Every row comes from one small tree of marks. Brackets hold a mark, then the marks that hang from it, in alphabetical order. Every link used is in the known rows. Which tree was each row made from?
Known rows
(zavog rufu): [ 14  12   1  15   9  -2  -2  -5  -6   6  -8  -3  -2  -6  -4   4   7  -1
  -4  -1  -4  -4  11  -2   8   4   6   9  -4   0   5   7   0  -4  -8   5
  -1  -3   8   7   2 -16  16  -5   1 -11   9   0   2   0   4   3   3   0
 -15   1  -1  -5  -8 -11  -8   6  -9   1 -11  -4  -6  17  -2  -3  -3  -1
   9   9]
(pezu nufo rufu): [  0  -3  31   7  20  -6  -4   2  -5   5 -15  11  -2   1   6 -14   8  -3
  -8   0   0   4   4  -2  14   4   9  11   0   2   7   9  -7  -4  -8  -1
   5   5   8 -10   8  -9  12   1   3  -8 -15   4   4   9   9  -2   2  -9
 -23   1 -17  -5  -9 -13   1  -5  -7   2  -4  -2   3  12   2  18  -6  -2
  10   4]
(giguvo (nefab nufo) (zavog rufu)): [ 11   1 -13  18  15   3  -4 -11  -7   5   1   1   0  -1 -11  23   7  -7
  -5 -16   4 -21  13   1  15  12   2   8   5   1   5  14   2   3  -6   5
  -2  -6   8  -4   5  -4  -1  -4  -3  -7  26   1   3  -7  -1   2   4  -8
 -13   1  -6  -5   3  -9 -24   4  -6   7  -3  -3  -8  12  -5 -16  -5  -3
   9   9]
(nefab (giguvo (pezu nufo)) rufu): [  3 -13  37  11  18  -7   0   6  -6   7 -10  -4   4  -4   3 -26   3  -3
   1 -11   7   5   5   5  15   3   6   9  -9   5   4   8  -2   2  -6  -1
   4  -3  -1  35   8 -11  -4   9   7  -8 -17  -4   6  -4   7  -1   5  13
 -12  -2  -1  -5  -5 -14   4   7  -3  -2  -8   1  -5   9   1  29   1  -2
  12   7]
(rufu (zavog giguvo)): [ 11  13   7   9  14   5  -1  10  -5   6 -16   8  -2   0   4 -10   1  -1
  -1 -11 -17 -10   6   1  12  11   4   7  -8   1   5   5 -14   3 -10   6
   6   3   6   8   3 -13  -6  -3  -3 -11   6  -2  -3  17   3   2   5   2
  -6   3   1   0   9 -12 -14  -4  -7 -11  -7  -1   2  15  -8   5  -1  -6
   9   9]
(nefab (giguvo (zavog rufu)) nufo): [ 15   5 -14  18  13   3   0  -7  -3   3  -8  -9   0  -8 -16  20   4  -3
   1  -9   8  -9  11   7  14   8   1   8   6   2   3   9   0   3  -6   9
   0 -11   4  17  11  -6  10   7   0  -7   4  -4   1  -7   0   2   6  11
 -18   1   4  -5  -8 -10 -18  -1  -5   9 -16  -5   1   7  -5 -13   1  -7
  10  12]
(rufu (zavog (giguvo nefab pezu))): [  6  13  18   5  11   6  -2   6 -12  11 -16   6  -7   6   7 -18   3  -6
  -1 -15 -14 -16   5   0  17  15   3   4  -2   4   6   5  -7   5  -7   2
   7   0   0  15   0 -14 -14  -9  -5 -13   6  -3   1  11  -1   4   4  -5
 -11   0  -1  -4  20 -16 -15   8  -3  -4  -4   2  -7  20  -5   6  -2  -2
   9   6]
(rufu (zavog (giguvo (nefab nufo) pezu))): [  3   5  13   6  13   8  -1   8  -6  10  -8  10  -3   8   2 -16   4  -4
  -3 -26  -9 -20   5   0  21  15   2   4   4   3   6   5  -5   5  -6   1
   8   2   4  12   3 -10 -12  -5  -5  -9   0  -5  -2   4  -4   5   4  -4
 -19   1  -2  -2  20 -14 -21  11  -3  -5  -4   2  -6  11  -8   7   0  -3
  10   6]
(pezu giguvo): [ 11   6  22  13  19  -1  -2   5  -4   5 -17  -2   0  -6   3   7   5  -8
  -3  -9  -2 -15   6  -1  22   8   6   8 -13   2   6   4  -8   3 -10   5
   2  -3  13  -3   5 -10  -3  -2   2 -10  16  -1  -1   1  -3   3   4   2
 -20   4  -4  -1  -7 -12  -9  -2  -6  -7  -2   0  -2   8  -2   7  -1  -1
   7  10]
(zavog giguvo): [  4  14   5   8  18   1  -3   3  -4   8 -12   9   3   3   4   3   3  -2
   2  -7 -13  -4   6  -1   7   8   5   5 -14   2   7   3  -9   3  -7   7
   5   2   9  10   3  -6  -7  -3  -1 -12  14  -2  -2   7   0   3   4   3
 -15   4  -4  -2   2 -12 -13  -1  -5  -8  -7  -2  -1  12  -5   4   0  -3
  10   9]
(nefab (giguvo zavog) nufo rufu): [ 11  -8   5  21  23   0   0   2  -2   0  -4  -9   5   4 -13  16   3   0
  -5 -20  14  -9   9  10  17   7   0  11  -4   3   2   9  -2   4  -7   8
   3 -10   5  18  16   2 -13  14   4  -4  -1  -2   1  -6   3   0   7  21
  -9  -1   6  -3  -5 -12 -16   0  -2   4  -6   0  -2  -1  -5  -6   2  -6
  12  11]
(giguvo pezu): [  4   9  22   8  12  -6   0   5  -4   9 -16  -4  -2   0   2  -7   7  -8
  -3  -3   1  -8   6   1  14   9   3   6  -3   3   4   4  -3   4  -6   5
   1  -2   7  16   3 -15   0   1   2 -11   9  -5   4   3  -3   2   3   3
 -26   0  -3  -4  -1 -15  -6  11  -6  -1  -8  -1  -4  11  -2  16   1   0
  12   4]
(giguvo nefab (pezu nufo) (zavog rufu)): [  5  -1  16   5  13  -4  -2  -8 -15  11 -12  -4  -6  -8  -4  -4   7 -12
  -1   4   5 -17  10   1  17  11   8   4  -2   3   5   9   8   2  -6  -1
  -3  -5  -1  11   1 -18  -4  -6  -3 -10  28   0   8  -3   0   1   3 -14
 -14  -2 -17  -8  12 -12 -12  12  -6   6  -2  -5  -7  20  -1  11  -6   4
  10   5]
(nefab nufo (rufu (zavog (giguvo pezu)))): [  4  -1  18  12  17   5   1   8  -4   2 -11   9  -5   2  -1 -22   7  -1
  -6 -24  -3 -17   8   6  14   7   1   9  -8   5   4   4  -5   3  -6   5
   7   1   3  28   7 -11 -19   2   0  -7   0  -6  -4   7  -3   4   5   7
 -13  -2   5  -3   5 -14 -18  10  -7 -10  -5   0  -1  12  -8   4   3  -3
  11   7]
(nefab (giguvo pezu) nufo rufu): [  5 -10  26  18  17  -3   1   3  -2   4  -6  -5   3  -3  -4  -9   6  -5
  -1 -20  12  -4   5   7  18   2   0  10   1   5   5   8   0   6  -6   4
   4  -6   5  37  12   0  -5  11   4  -5 -12  -5   2  -9   2   3   5  20
 -21  -1   9  -5  -7 -14  -5  11  -4   0 -11   2  -8   5  -2  11   6  -4
  12   8]
(zavog (giguvo pezu)): [ -1  11  16   3  14  -2  -1   5  -6  11 -19   2  -3   0   2  -7   4  -7
   4  -3  -9 -11   6   2   8  10   5   1 -11   3   5   2  -7   5  -7   5
   6   1   6  24   3 -16 -13  -3  -1 -13  18  -7   0   6  -5   3   3   1
 -23   1  -2  -4  11 -14 -10  10  -5  -5  -6  -3  -7  16  -4  12   6  -1
  11   7]
(rufu (zavog (giguvo pezu))): [  8  14  18   5  12   4  -1   9  -7   9 -22   5  -8   0   3 -19   4  -6
  -1  -9 -10 -13   6   2  13  10   6   5  -7   2   4   1  -7   8  -8   5
   7   0   2  25   2 -19 -10  -6  -3 -13  11  -5  -2  14  -3   4   4   3
 -15   1   3  -2  12 -14 -13   9  -4  -9  -8  -2  -5  17  -7  13   3  -4
   9   5]

Write each row's tree
[  8  17  29  12  24   7  -4   1 -12   1 -18  -2  -9   6   0  24   3 -13
  -7  -8  -1 -25   5   3  32  12   3   7   0   6   7   6  -5  -1  -8   1
   2  -5  11 -22  10  -6 -15  -5  -5 -10  25   6   1   5  -3   0   5 -13
 -19   1 -15  -6  -1 -18 -15 -10  -2   7   9  -1  -5  15  -3 -16  -5  -2
   8   7]	(pezu (giguvo nefab zavog) rufu)
[  5  -3  15  17  20   0   1   0  -4   3  -8 -12  -1   0 -10  10   5  -6
   1 -17  16 -14   8  12  21   7  -1   9  -1   5   3   5   2   6  -5   3
   3 -10   1  34  14  -3 -16  13   2  -5   6  -6   3  -6  -2   0   7  19
 -16  -1   8  -5  -1 -14 -12   9  -2   6  -8  -1  -3   3  -6   1   4  -4
  11   9]	(nefab (giguvo pezu zavog) nufo rufu)
[ 11   3  44   7  20   4  -6   8 -10   1 -14  13  -9  -1   8 -25   4  -9
 -18 -18  -5 -17   2  -1  33   9  10  11   3   2  10   8  -9  -6 -11  -4
   6   4   8 -20   6 -10   0  -7  -3  -8 -11   6   1  12   9   0   4 -18
 -15   1 -24  -1   0 -17  -6  -8  -6  -1   4   3  -5  18   0  10  -8  -1
   8   5]	(pezu (giguvo nefab) nufo (rufu zavog))
[  4   6  16   9  20   9  -5   4  -6   5  -9  19  -7  14   3  -7   5   0
 -11 -28 -13 -14   6   0  20  10   4  11  14   2   7   8  -8  -1  -7   4
   9   5   9 -12   9   0  -1  -6  -4  -7 -15   3  -3  10   5   4   5  -7
 -19   2 -10  -5   5 -16 -21  -2  -3  -2   0   1  -4  15  -6 -11  -1  -5
  11   7]	(pezu (rufu (zavog (giguvo (nefab nufo)))))
[  9   1  23  14  10   6  -2   7  -5   3 -16   0 -10   0  -5 -20   5  -3
  -9 -15   3 -11   5   6  25   3   3  12  24   3   4   7  -5   1  -7   2
   4  -4   3  14  11  -7  20   7   1  -8 -45  -3   1   8   3   2   5   7
 -29  -2   6  -5   0 -18  -5   5  -3   6 -14   2  -3  10  -4   6   6  -8
  11   4]	(nefab (giguvo (pezu (rufu zavog))) nufo)
[  9  -5  12   8  10  -1  -1  -3 -12   9 -18 -10  -6 -16  -9  -3   4  -9
   5   7  13 -11  11   7  14   9   9   6   3   3   4   6   3   3  -7   0
  -1  -8  -6  30   6 -24   6   3   1 -11   8  -3   6  -4   0   0   4   2
 -19  -2  -6  -7   8  -9  -3   5  -4   5 -14  -6  -1  16  -1  14   1  -4
   9   6]	(nefab (giguvo (pezu nufo) (zavog rufu)))
[ 13   8  10   6  19  -1  -2  -2  -9   2 -20  -1  -6 -19  -6   7   6 -12
  -2   2   6 -24  10   3  20   9  11   6 -14   2   6   6  -3  -2 -10   0
  -1  -5   5   2   5 -16  -3  -3  -3 -10  35   2   1   4  -5  -2   4  -9
 -17   2 -15  -3   2  -8 -14  -6  -9  -2  -1  -8   4  14  -3   8  -6   1
   7   8]	(pezu (giguvo (zavog rufu)) nufo)
[ 10   9   7  12  11  -1   0  -5 -11   7 -20 -12 -12 -10 -10   9   6 -10
   3   9   7 -22  13   5  10   8   5   7  -1   3   3   3   8   1  -5   6
  -3  -9   3  21   1 -21  -4  -4  -1 -12  30  -2   5   4  -8   2   5  -1
 -19  -3  -2  -7   3 -13 -12  11  -6   9  -8  -8  -1  19  -4  -5  -1  -1
   9   7]	(giguvo pezu (zavog rufu))
[ 12   4  13   8  19   3  -4  -5 -13   6 -12   2  -3 -13  -1   8   4 -13
  -7  -4   1 -25  10   1  25  11   9   5 -10   2   6   7   2   0  -9  -3
  -1  -6   6  -7   5 -16  -6  -7  -5 -10  36   5   4  -4  -1   0   3 -16
  -9   1 -20  -4   2  -9 -16  -3  -8   0   3  -4  -3  15  -2   3  -9   2
   6   9]	(pezu (giguvo nefab (zavog rufu)) nufo)
[  9   1  10  16  21   5   0   8   0   1  -7  15  -1   3  -2 -14   4   5
 -10 -30 -11  -8   6   4  10   5   2  12 -11   1   6   8  -8   1  -8   4
   7   2   5  19   8  -2  -9   3  -1  -6  -1  -3  -6   9   4   3   5  11
  -5   1   4   0   0 -12 -20   2  -6 -13  -3  -1  -1   9  -9  -1   0  -4
  10  10]	(nefab nufo (rufu (zavog giguvo)))
[ -7   6  23   4  17   5  -3   0  -7  11 -12  11  -4  12   4  -7   8 -10
  -3 -19  -2 -20   4  -1  16  10   3   5  10   5   6   9  -3   2  -5   1
   8   5  11   0  10  -5 -10  -5  -5  -9  -9  -2  -1   0  -4   6   2  -9
 -33   0 -13  -8  13 -17 -18  12  -3   0  -2   2 -11  15  -3  -3   4  -2
  12   6]	(zavog (giguvo (nefab nufo) (pezu rufu)))
[ -1 -11  35   9  23  -3  -1   3 -11   6  -8  -1  -1   2   3  -6   6  -8
  -3 -12   8 -14   8   5  21  11   5   6 -11   4   7  11   5   1  -6  -3
   2  -4  -2  14   7 -12 -28   2   3  -7  19  -1   9  -2   4  -1   5  -7
  -5  -4 -11  -7  14 -14  -9  12  -4   5   6  -1  -7  11  -2  17  -8   2
  10   7]	(giguvo (nefab rufu) (pezu nufo) zavog)
[ 20   3  20  23  17   3  -1   9  -6  -2  -8  -5  -3  -2   1 -15  -2   5
  -7 -22  -4   5   8   6  16   6   0  14  -5   2   4   6  -7   0 -10   5
   3  -5   3  20   9  -6   7   7   6  -5 -20  -2   2   6  14   2   8  17
   2  -1  13  -1  -5 -16  -4  -5  -5  -2  -8   0   1   9  -4  -1  -2  -8
   9  10]	(nefab giguvo (rufu zavog))
[ 13   6   0  14  18   5  -2  -8  -7   1  -5  -1  -3  -5  -9  26   6 -15
  -6 -19   4 -36  10   2  28  11   2   6  -2   2   6  11   0   3  -8   2
   0  -9  10  -7   9  -6  -7  -3  -7  -7  39   2   0  -9  -7   4   4  -9
 -19   2 -11  -5   0 -10 -25   2  -7   4   1  -4  -3  11  -6 -16  -5   1
   7   9]	(pezu (giguvo (nefab nufo) (zavog rufu)))
[  1  -2  11  13  24   0  -2   0  -2   6   4  13   6  15   3   2   4  -1
  -4 -35  -9  -8   8   0  12   8   1   8 -11   3   7  11  -4   2  -6   5
   7   1   9   6   8   2 -26  -1   0  -6  11  -2  -1  -5   5   4   5   3
  -9   2  -5  -3   0 -12 -21   7  -6  -9   4   4  -9  10  -4  -7   0  -3
  11  10]	(zavog (giguvo (nefab nufo rufu)))
[ -4  -5  33   1  19  -3  -2   5 -11   5 -22   3  -9  -2  -2  -4   8 -10
  -5   9  10 -16   7   6  19   8   9   7   5   5   4   6  -2  -3  -5   2
   5   0   3   0   9 -14  -4   2   0 -11   7   2   5   9   2  -3   2  -9
 -25  -2 -17  -9   6 -16  -4   4  -5   6  -1  -4   0  14  -2  21  -3   0
  12   3]	(giguvo (pezu nufo rufu) zavog)
[ -1 -10  23  15  23   0   1   0  -6   5  -2  -3  -2   6  -6  10   7  -9
  -4 -22  15 -21   9   8  22  10   0   7  -2   4   6  10   6   1  -4   0
   3  -6   4  14   9  -3 -25   5   2  -6  26  -2   4  -7  -2   3   5   1
 -13  -3  -2  -7   7 -15 -21  15  -3   9   4   1 -11   3  -6  -5  -2   1
  12   7]	(giguvo (nefab nufo rufu) pezu zavog)
[  6   1  36   5  25   0  -4   4 -10   0 -24   5  -8  -7   0   3   5 -12
  -8   1   9 -22   6   4  29   7  12   8  -7   4   6   5  -7  -6 -10  -3
   4   0   9 -14   9  -9  -9   1   0  -9  24   4  -1  10  -3  -4   3 -12
 -24   1 -22  -4  -1 -15  -8  -9  -6   2   4  -4   5  13  -3  11  -5  -2
   8   5]	(pezu (giguvo zavog) nufo rufu)
[  4   3  38   4  21  -2  -4   7  -7   2 -19   7  -3  -4   7 -12   5 -12
 -10  -6   1 -10   4  -1  26   6  12   9  -6   3   8   8  -9  -3 -10  -4
   5   2  11 -13   9  -7   6  -1   1 -10   1   2   0   5   3  -1   2 -11
 -26   3 -20  -3 -11 -14  -2  -9  -7  -2   0   0   1  12   1  20  -4  -2
   9   5]	(pezu giguvo nufo rufu)
[  8   5   6   9  19   7  -3   2  -2   7  -2  16   2   7   3  -6   4   0
  -6 -32 -11  -6   7  -1  18  13   0   7   0   2   7  11 -10   4  -8   5
   8   4   8  -2   6  -4  -9  -4  -3  -7  -6  -2  -3   5   2   4   5  -1
  -9   4  -4  -2  13 -11 -24   0  -4  -7  -3   3  -4  12  -6  -2  -2  -5
  10   8]	(rufu (zavog (giguvo (nefab nufo))))
[ 10  -7  23  19  14   2   0  10  -4   0  -9  -3  -4  -4  -5 -24   4  -1
  -6 -28   9  -8   5   8  20   5   0  12   6   3   3   7  -1   2  -8   2
   4  -6   0  36  10  -7  -2  11   4  -5 -27  -7   0   1   6   3   7  19
 -13  -1  15  -3  -5 -15  -7   7  -6  -1 -12   1  -3   7  -6   9   2  -6
  10   7]	(nefab (giguvo pezu) nufo (rufu zavog))
[  5  -8  22   6  15  -2  -1   4 -10   9 -19  -9   0  -7  -2  -4   2  -8
   4   4  10  -8   6   9  22  11   6   5  -1   4   4   5  -5   5  -7   4
   3  -8  -2  24   9 -12  -5   6   3  -9   1  -6   7  -1   1  -3   4   8
 -19   1  -5  -6  12 -12  -2   1  -2   7  -9  -3   0   7  -3  30  -1  -3
  10   6]	(nefab (giguvo (pezu nufo) zavog))
[  3  -9  32   6  14  -7  -1   6  -6  11 -15  -7   5  -7   3 -23   4  -6
   1  -4   3  10   3   3  19   7   7   6   0   3   6   5  -5   4  -8   2
   3  -3   3  25   9 -11   6   4   6  -9 -15  -5   6  -3   5   0   3  10
 -23   2  -6  -5   4 -12   3   5  -4   1 -14   1  -1  11   1  38   0  -4
  10   7]	(nefab (giguvo (pezu nufo)))
[  9  -5  30   9  15   0  -4   9  -8   2 -18  11  -6  -2   4 -26   5  -1
 -13  -5  -2  -1   5   0  18   4  10  15   8   2   6   9 -10  -7  -9  -1
   4   3   6  -8   6 -12  17   0   2  -8 -24   5   3  18  12  -2   4  -8
 -15   1 -10  -3   2 -15  -2  -8  -7   0  -4  -2   2  17  -1  18  -6  -5
  10   4]	(pezu nufo (rufu zavog))
[ 17  -7  13  24  17   3  -1   6  -1  -3  -4   3   3   0  -3 -12   2   5
  -9 -36   3  -2   8   6  20   4  -1  15   2   2   5   9  -5   0 -10   6
   4  -4   3  21  12   1   1  11   5  -2 -26  -3   0   1  12   2   7  21
  -6   0  15  -1 -14 -13 -11  -5  -4  -3 -10   2   1   5  -6   0   0  -7
  11  10]	(nefab giguvo nufo (rufu zavog))
[ -1  -6  26  15  20  -4   0  -1  -2   7   1   6   4   7  -1  -8   7  -6
  -9 -31   5 -12   6   1  17   7   1   9  -3   5   5  10   3   4  -5   2
   4  -2   7  17   8  -3 -14   3   5  -4   4  -3   4  -9   3   5   4   2
 -17  -1  -2  -6  -1 -15 -14  16  -5   2  -1   4 -13   5  -3   6   0   0
  13   8]	(giguvo (nefab nufo rufu) pezu)
[ 14   9  -8  14  13   3  -2  -9 -11   6  -8  -5  -3  -2  -5  22   5  -7
  -3  -3  -2 -13  12   2  11  10   4   6  -2   1   4  12   4   2  -6   5
  -2  -9   5  -2   2 -12  -4  -4  -4  -9  30   3   6  -1   2   2   5 -10
  -8  -2  -5  -6   3 -12 -17   3  -6   8  -3  -5  -9  14  -3 -20  -7  -1
   8  10]	(giguvo nefab (zavog rufu))
[  8   1  23   4  25   0  -3   6  -8   3 -21   1   2  -9   0   5   4 -14
  -4  -4   7 -21   6   4  27  11   7   5 -17   1   6   6  -8   3 -10   3
   3  -3   9  -7   7 -13 -11   4  -2  -9  34   1   1   4  -4  -3   4  -3
 -16   4 -18  -2   7  -9 -11  -9  -7  -2   1  -4   3   6  -4  18  -7   0
   8   6]	(pezu (giguvo zavog) nufo)
